Each row comes from the steps of one path. Every step used is in the known rows, and no mark comes twice. Write the path behind each row, first mark first.
In the rows, zero is written as 128.
Known rows
U Z B H: [123 105  89  98 128  84 169 147 151 126 145  69 131 124 149 142 147 136
  87  91 138 154 154 121 140]
J H U G B: [131 139 157 111 113  96 137 130 109 116 141 209  43  69 110  90 153 164
 183 150 101 186 101 152 116]
Z Q: [119 131 100 188 106 160  61 158  81 144 112 156 108 150 120 142 131 158
  85 142 146 147 103 130 141]
U Z B G Q H: [120 151 124 128 155 108 145 116 167 113 107 108 123 141 121 113 143  97
 154 144 151  66 172 135 131]
J H U G: [125 123 147 145  73 143  99 119 164  93 132 208  86  66 150 111 131 138
 204 104 115 149  96 148 125]
G U Z Q H B: [130  82 104 118 150 200 108 137 179 146  54  92 177 153  98 156 143 130
 108 131 109  82 148 161 122]
Z Q H B: [123  84 106 128 129 216  97 142 166 145  57 109 145 150 110 176 155 131
  98 125 111  73 147 153 150]
Z B H: [126 100  91 120 106 103 164 150 127 118 152  85 103 131 152 161 137 129
  86  93 145 154 147 107 154]
U G: [117 105 123 152 105 142 129 109 151  97 128 174 115 111 144 102 119 151
 150  98 127 171 108 144 108]
J H U: [131 145 185 128  53 142  90 146 127 126 137 177  83  76 149 148 161 141
 174 122 118  98  93 121 152]
Q H B G U Z: [132 112 136 102 177 125 156 107 160 148  80  85 238 157  99  87 123 127
 131 143 109 112 145 134  74]
H U G Q Z B: [149 169 117 124 155  57 130 107 140 103 218 133  59  75 136 137  99  80
 162 145 161 132 104 140 156]
U Z Q H: [112 121 100 137 142 162 102 192 160 134  88 121 111 161 107 137 151 154
 113 134 122  87 145 169 129]
B G Q Z: [145 193 164 131 148  69 141 121 101 105 181 126 110 118 119 130  85 119
 118 120 169 135 100 121 123]
J H Q Z: [161 181 150  97 121 130 114 203 110 146 188 115  57 124 129 165 109 152
 122 118  81 135 100 143 125]
J H: [147 135 161 157  83 141  90 140 108 114 129 147 100 105 137 129 134 153
 178 118 126 136 108  94 108]
U Z: [114 130 149  95 139 100 143 129 161 146 119  91 182 126 135 101 162 169
 103 106 120 133 129 139 102]
G U Z Q H J: [101 106 143 163 163 162 113 160  99 106 140 138 130 196 119  87  92 152
 122 111 147 149 127 149  75]
Q Z B H: [137 119  96 108 129  85 170 167 123 113 179  79  87 125 143 172 116 127
  81  90 147 159 131 122 154]
G Q Z B H: [139 131 100 113 127  69 169 154 127 103 185  79  83 116 142 162 116 121
  90  88 163 158 134 119 148]
J H Q Z B: [162 169 100 106 155  98 116 154 115 148 207 105  55 107 138 159 110  97
 147 159 101 126 119 130 153]
J H B G U Z: [141 121 143 116 167 116 136  92 145 148  89  95 242 138 104  80 116 129
 154 146 112 134 133 116  66]
Q H B G U: [145  97 132 148 150 171 152  88 104 134  80 116 207 183  93 114  87  99
 137 167 128 108 135 105  92]
Q H U G B: [121 130 151  99 124 106 155 143 129 115 134 198  38  91 104  96 161 164
 160 149 100 163 112 173 126]

Write each row's path
[163 140 115 143 166 122 149 103  69 146 149 116 160 173 102 109  64  84
 142 192 120 134 122 101 100] -> H Q Z B G U
[127  91 132 118 129 178 129  97 198 113  73 108 144 121 123 149 147 117
 132 100 130  82 156 153 132] -> U G Q H B
[118 122 137 101  73 115 143 153 141 128 153 134  83  97 160 170 164 120
 107 108 129 111 119 131 183] -> Z B H U
[128 163 108 128 153 104 110  79 113 162 118 145 176 106 137 105 133  82
 174 185 113  98 146  85 153] -> J H U Z B G
[123 152 151 156 124 112 118  42 117 119  99 126 177 121 132 111 128  97
 131 133 173 112 150  90 133] -> H B G Q
[132 127 129 145 126 177  97  75 106 155  62 145 204 128 128 133 130 106
 150 152 107  98 147  74 139] -> J H B G
[118 119 104 155 121 182  98 192 135 125  93 138  81 170 111 152 144 148
 108 137 132  86 134 159 142] -> Z Q H
[120 120 122 133 133 175 120  69 106 162  66 134 216 146 129 134 136 105
 111 150 110  97 148  84 147] -> H B G
[131 117 139 108 172 117 151  89 144 154  90  88 249 149 103  83 119 131
 126 145 116 131 136 123  75] -> H B G U Z
[111 111 137 138 147 107 150 147  83  98 203 113 102 158 155 121  84 139
  90  72 160 193 125 116 108] -> Q Z B H J
[110 133 144 127  80 172  96 183 147 134 113 169  67 123 131 165 169 134
 125 138 120  63 112 164 175] -> Z Q H U
[132 127  86  90  95 146 138 180 124 168 147  79  81 153 159 167 162 138
  74 115  66 133 170 131 162] -> Z B H Q
[120 141 151 168 104  87 124  71 148  75 145 153 107  97 141  89 118 129
 158  96 186 165 122 134 103] -> U G Q
[108  94 137 137 155 106 157 129  93 101 180 101 145 169 148  92  87 139
 104  81 158 197 135 115  83] -> G U Z B H J
[127 145 148  99  86  85 144 149 145 113 177 130  71  83 152 169 146 113
 114 104 150 114 112 137 179] -> G Q Z B H U
[143  96 148 128 105 187  93 105 147 137  81 116 158 103 132 161 147 133
 148 111 107 108 130 109 128] -> J H B
[116 127 167  86  66 110 157 168 121 129 139 152  69  96 140 154 179 159
  96 106 117 134 112 141 166] -> G B H U
[108 133 161  62 118  79 159 156 169 144 125 110 143  97 132 117 186 169
 103 104 104 137 126 156 126] -> G B H U Z
[144 116 144 161 136 140 152  93  68 131 114 131 193 181 100  93  80 113
 131 168 142 141 113  91  84] -> B G U
[119 143 142 144 127 134 142 123 147 103  99 126 114 155 124 122 139 114
 141 130 156  71 163 128 131] -> B G Q H
[150 178  97 131 159 116 110 109  82 160 149 139 129 127 134 131 104  77
 158 188 102 111 139  84 158] -> J H Q Z B G
[109 115 141 137  82 142 118 117 165 102 132 198  99  84 150 113 134 139
 166 102 122 147  96 157 134] -> H U G
[124 132  93 173 154 135  76 135  96 157  95 135 185 158  96 100 110 146
 109 167 138 155 116 136  98] -> B G U Z Q
[151 117 117 162 157 125 151  76  70 133 131 126 181 170 101  97  75  85
 149 191 144 137 121  87  98] -> Z B G U
[ 97  98 152 138 132 114 158 144  76  92 169 151  97 155 140  87 106 178
 101  69 144 227 127 128  86] -> U G B H J
[119 121 116 118 100 114 140 136 172  94 163 175  78  75 152 134 118 125
 155  91 126 161 101 163 145] -> Q Z B H U G
[125  81 132 102 125 204 131 129 179 137  67  95 151 145 122 173 161 130
 104 110 105  66 153 146 143] -> Q H B
[143 175 160 131 142  68 140 130 137  81 197 134  76  96 124 125  80 134
 136  94 170 163  85 152 109] -> U G Q Z
[112 137  98 160 135 135  69 155 116 156 103 135 151 138 115 118 143 166
  91 140 134 149 113 146 123] -> U Z Q
[140 173  92 125 164 118 126 106  82 166 151 132 138 138 132 130 107  78
 131 185 105 107 143  92 161] -> H Q Z B G
[119 119 100 145 145 199 102  99 118 162  45 140 196 159 115 142 135 101
 116 162 110  73 162 104 154] -> Z Q H B G
[130 132 100 103 168  78 137 104 150 146 160  89 140 107 142 119 146 109
 134 151 129 126 138 124 137] -> U Z B
